Each row was made from one small tree. Brackets hold a mark, then the marks that hang from it, in the order of their numbers. Every link used is in the known rows. Write each row's tree.
Known rows:
[K_423 [K_261 K_477 K_872] K_877 K_941]: [-0.03 -0.04 -2.16  1.69  0.91 -1.56 -1.11  1.26 -0.68  3.04  2.57  1.46
 -5.42 -0.50  2.96  1.53 -0.99  0.96]
[K_877 K_258 [K_749 [K_261 K_477] [K_941 K_423]]]: [-0.23  2.58 -0.81  1.10  1.84  1.19  0.78  2.45 -1.82 -2.22  1.40  2.03
  1.66  3.07 -1.27  0.92 -1.27 -1.66]
[K_258 [K_877 K_749]]: [ 0.76  4.19  4.06  0.31  2.04 -0.95  1.81  1.24 -0.40 -2.27  2.01  0.61
 -2.38  1.15 -3.00  1.05  2.46  0.63]
[K_941 [K_423 K_261 [K_877 K_258 K_749]]]: [-2.14  1.54  1.94  0.60  0.70 -2.41 -3.11  0.51 -4.87  0.18  2.10 -0.73
 -1.89  0.45  3.25  2.32  1.74 -1.69]
[K_941 [K_423 [K_261 K_477 K_872] [K_877 K_258]]]: [ 1.33 -0.10 -0.58  2.38  2.46 -2.03 -2.33  0.81 -3.15  2.13  1.93  2.23
 -2.19 -0.25  4.52  2.80 -0.29 -1.57]
[K_749 K_261 K_877 K_941]: [ 3.33  4.09  1.00 -0.68 -0.02  2.80  3.05  2.22  0.95 -2.26  2.61  0.15
 -0.55  1.19 -7.36 -1.73 -2.17  1.36]
[K_941 [K_423 K_261]]: [ 2.34  2.94 -0.20  0.13  2.73 -1.42  0.48  0.81 -3.94 -0.89  2.02  3.18
 -3.61  0.02  0.96  1.22  0.81  0.90]
[K_423 [K_877 K_749]]: [-1.61  2.64  3.59  1.44 -0.22 -1.23 -0.94  0.31 -0.17 -0.43  1.67 -1.76
 -3.15  0.50 -0.61  2.26  2.03 -0.40]
[K_749 [K_261 K_477] K_877 [K_941 K_423]]: [ 3.21  2.86 -1.01  1.42  2.11  1.65  2.36  3.20 -1.02 -2.26  1.38  3.12
  1.28  1.57 -4.85 -1.42 -1.08  0.99]
[K_749 [K_261 K_477 K_872] [K_877 K_258] K_941]: [ 4.04  2.14  0.18  1.10  0.68  2.97  1.67  2.95  1.09 -0.31  3.10  0.59
  1.15  2.10 -4.54  0.09 -3.31 -0.25]
[K_877 K_749]: [-0.15  3.97  3.08  1.05  0.60 -0.34  0.58  1.18 -0.85 -1.38  2.14 -0.15
 -2.74  1.59 -1.11  2.33  2.18  0.29]
[K_941 [K_423 K_261 [K_877 K_258]]]: [ 0.23  1.51  1.05 -0.33  1.50 -2.19 -2.20 -0.26 -4.97  0.13  2.49  0.49
 -2.79 -0.32  2.31  1.87  0.12 -0.98]
[K_877 K_258 [K_749 K_261 K_941]]: [-0.07  3.72  1.20 -0.81 -0.25  2.37  1.36  1.49 -0.06 -2.38  2.63 -0.89
 -0.04  2.61 -3.75  0.56 -2.40 -1.28]
[K_877 K_258 K_749]: [-0.51  3.77  3.74  0.11  0.23 -0.35 -0.61  0.81 -2.53 -1.20  2.99 -1.57
 -1.42  2.40 -0.40  3.15  1.53 -0.80]
[K_261 K_477]: [ 1.85  2.45  0.41  1.59  2.52 -0.33  1.38  1.06 -0.87 -0.63  1.76  2.09
 -3.03  0.85 -1.55  2.46  0.54  1.14]
[K_423 [K_261 K_477 K_872] [K_877 K_749] K_941]: [-2.58  0.00 -1.18  2.64  0.32 -1.72 -1.78  2.09 -0.41  3.13  2.35  0.50
 -4.54  0.38  3.95  2.08  0.53  0.24]
[K_423 [K_261 K_477 K_872] [K_877 K_258] K_941]: [-0.46 -0.31 -1.64  0.68  0.66 -1.54 -2.18  0.81 -2.51  3.36  3.45  0.06
 -4.36  0.30  3.66  2.25 -1.73 -0.23]
[K_749 [K_261 K_477] [K_877 K_258]]: [ 1.24  3.14  1.25  0.65  1.37  1.27  0.95  3.36 -2.60 -0.64  4.00  0.37
  0.51  2.62 -4.40  0.74 -1.39  1.57]
[K_941 K_423]: [ 2.92  4.26  1.36  0.72  2.30 -1.20  0.69  0.75 -3.25 -2.11  1.78  2.45
 -2.04  1.07 -0.21  1.80  1.65  0.36]
[K_877 K_258 [K_749 [K_261 K_477] K_941]]: [-0.73  2.18 -0.27  0.59  0.89  2.16  1.43  2.04  0.21 -1.64  2.09  0.32
  0.25  2.78 -3.16  1.12 -2.33 -1.09]

Which tree is each row?
[-2.62  1.94  0.93  2.39  1.38 -1.01 -1.87  2.37 -3.33 -0.57  2.05  0.66
  0.94  2.49  1.06  1.92  0.18 -1.24]
[K_941 [K_423 [K_877 K_258 [K_749 [K_261 K_477]]]]]
[-4.12  2.15 -0.83  1.66 -0.14 -0.52 -0.67  2.90 -0.89  0.50  2.70 -0.10
 -2.54  2.28 -0.35  0.69 -0.29  1.20]
[K_423 [K_877 [K_749 [K_261 K_477]]] K_941]
[ 2.71 -0.78 -2.26  2.51  2.45 -0.75 -0.31  0.31  0.75  1.10 -0.10  3.36
 -2.87 -1.55  2.15  0.84 -1.21 -1.66]
[K_749 [K_941 [K_423 [K_261 K_477 K_872] K_877]]]
[-0.88  2.72  1.63 -1.42 -0.70 -1.50 -1.86 -0.35 -3.75  0.16  3.79 -2.45
 -3.43  1.28  0.28  2.04 -0.39 -0.07]
[K_423 [K_877 K_258] K_941]
[ 1.82 -0.02 -1.17  3.36  2.78 -2.18 -1.26  1.11 -1.42  1.97  1.00  3.45
 -3.30 -0.93  3.66  2.12  0.41 -0.39]
[K_941 [K_423 [K_261 K_477 K_872] K_877]]
[-1.63  0.12 -2.34  0.43  1.13 -1.90 -0.86  0.77 -2.23  1.96  2.39  1.04
 -5.50 -0.50  1.48  1.14 -0.33  1.63]
[K_423 [K_261 K_477] K_877 K_941]
[ 0.50  3.86  0.60  0.09 -0.06  2.29  2.29  1.87  1.86 -2.61  1.87  0.41
 -1.41  1.85 -4.50 -0.19 -1.68 -0.17]
[K_877 [K_749 K_261 K_941]]
[ 2.07  2.45  0.04 -0.27  0.91  2.60  1.80  2.43 -0.55 -1.41  2.80  0.09
  1.09  2.13 -6.04 -0.41 -2.98  0.44]
[K_749 [K_261 K_477] [K_877 K_258] K_941]
[ 1.30  4.05  1.50 -0.55  1.37  1.71  3.60  1.81  2.25 -3.49  1.76  1.21
 -1.10  1.24 -6.35 -1.70 -1.31  0.26]
[K_258 [K_877 [K_749 K_261 K_941]]]
[-0.45 -0.02 -0.50  1.16  2.71 -2.46 -2.14  0.41 -4.86  1.08  1.79  1.67
 -2.31 -0.22  2.87  2.18  0.03 -0.83]
[K_941 [K_423 [K_261 K_477] [K_877 K_258]]]
[ 5.47  2.30  0.18  0.80  1.44  0.52  0.96  1.67 -0.67 -0.44  1.67  2.24
 -1.10 -0.45 -1.08 -0.43 -0.09 -0.18]
[K_749 K_877 [K_941 [K_423 [K_261 K_872]]]]
[ 2.16  3.73  0.84  0.87  0.42  1.70  0.31  2.36 -0.72 -1.96  2.27  1.22
  1.46  2.90 -0.34  1.09 -1.59 -2.58]
[K_877 K_258 [K_749 [K_261 K_872] [K_941 K_423]]]
[ 0.78  1.63  0.43  0.63  1.81 -2.26 -1.28  0.03 -3.18  0.03  1.59  1.81
 -3.97 -1.08  1.70  1.01  0.78  0.25]
[K_941 [K_423 K_261 K_877]]
[-1.45  1.46 -0.06 -2.11 -0.46 -1.72 -2.20 -0.26 -4.35  1.42  4.02 -1.63
 -4.90  0.16  1.48  1.37 -1.17  0.34]
[K_423 K_261 [K_877 K_258] K_941]
[ 4.44  2.28 -0.47  2.08  0.99  2.98  2.72  3.28  2.76 -0.49  2.16  1.88
  0.01  1.26 -5.34 -0.81 -2.69  0.91]
[K_749 [K_261 K_477 K_872] K_877 K_941]
[ 3.32  3.21  2.86 -1.49 -0.04  1.39  0.96  0.39 -1.22 -1.89  2.70 -1.92
 -0.17  1.14 -5.00  0.60 -0.74 -0.33]
[K_749 [K_877 K_258] K_941]
[-1.08  4.40  2.30 -0.07  0.11  0.94  0.39  2.32 -2.15 -1.54  3.82 -0.75
 -0.55  3.14 -2.17  1.80 -0.82 -0.12]
[K_877 K_258 [K_749 K_261]]
[-1.66  2.96  0.98  1.49  1.33  0.84  0.41  3.01 -1.92 -0.79  3.14  0.54
 -0.31  3.33 -1.50  2.17 -0.73  0.02]
[K_877 K_258 [K_749 [K_261 K_477]]]
[ 0.94  1.99 -0.19  1.91  0.68  2.57  1.21  2.60  1.68 -0.41  2.20  0.73
  0.33  2.85 -1.57  1.55 -2.76 -1.89]
[K_877 K_258 [K_749 [K_261 K_477 K_872] K_941]]
[ 2.34  2.14  0.91  0.31  1.02 -0.84  0.09 -0.96 -0.60 -1.87  0.21  0.81
 -2.08 -0.63 -1.29  0.46  0.15 -1.52]
[K_749 [K_941 [K_423 K_877]]]
[ 2.83  3.82  1.73 -1.68 -0.30  2.77  1.85  1.85 -0.75 -2.23  3.49 -1.12
  0.74  1.92 -6.54 -0.95 -2.86  0.23]
[K_749 K_261 [K_877 K_258] K_941]
[ 2.90  0.97 -1.26  2.39  2.72 -0.25  1.00  1.57  0.32  1.65  2.18  3.41
 -4.43 -0.13  1.25  2.28 -0.80  0.97]
[K_423 [K_261 K_477 K_872]]
[ 2.13  3.63  0.77  1.41 -0.21  2.79  2.06  2.17  3.35 -1.37  1.91  0.79
 -1.39  1.84 -2.89  0.37 -2.19 -0.84]
[K_877 [K_749 [K_261 K_872] K_941]]
[-0.49  1.37  1.90  1.83  0.60 -1.97 -3.28  0.89 -3.22  1.34  2.31 -0.13
 -1.76  0.49  4.82  2.94  1.24 -2.38]
[K_941 [K_423 [K_261 K_872] [K_877 K_258 K_749]]]
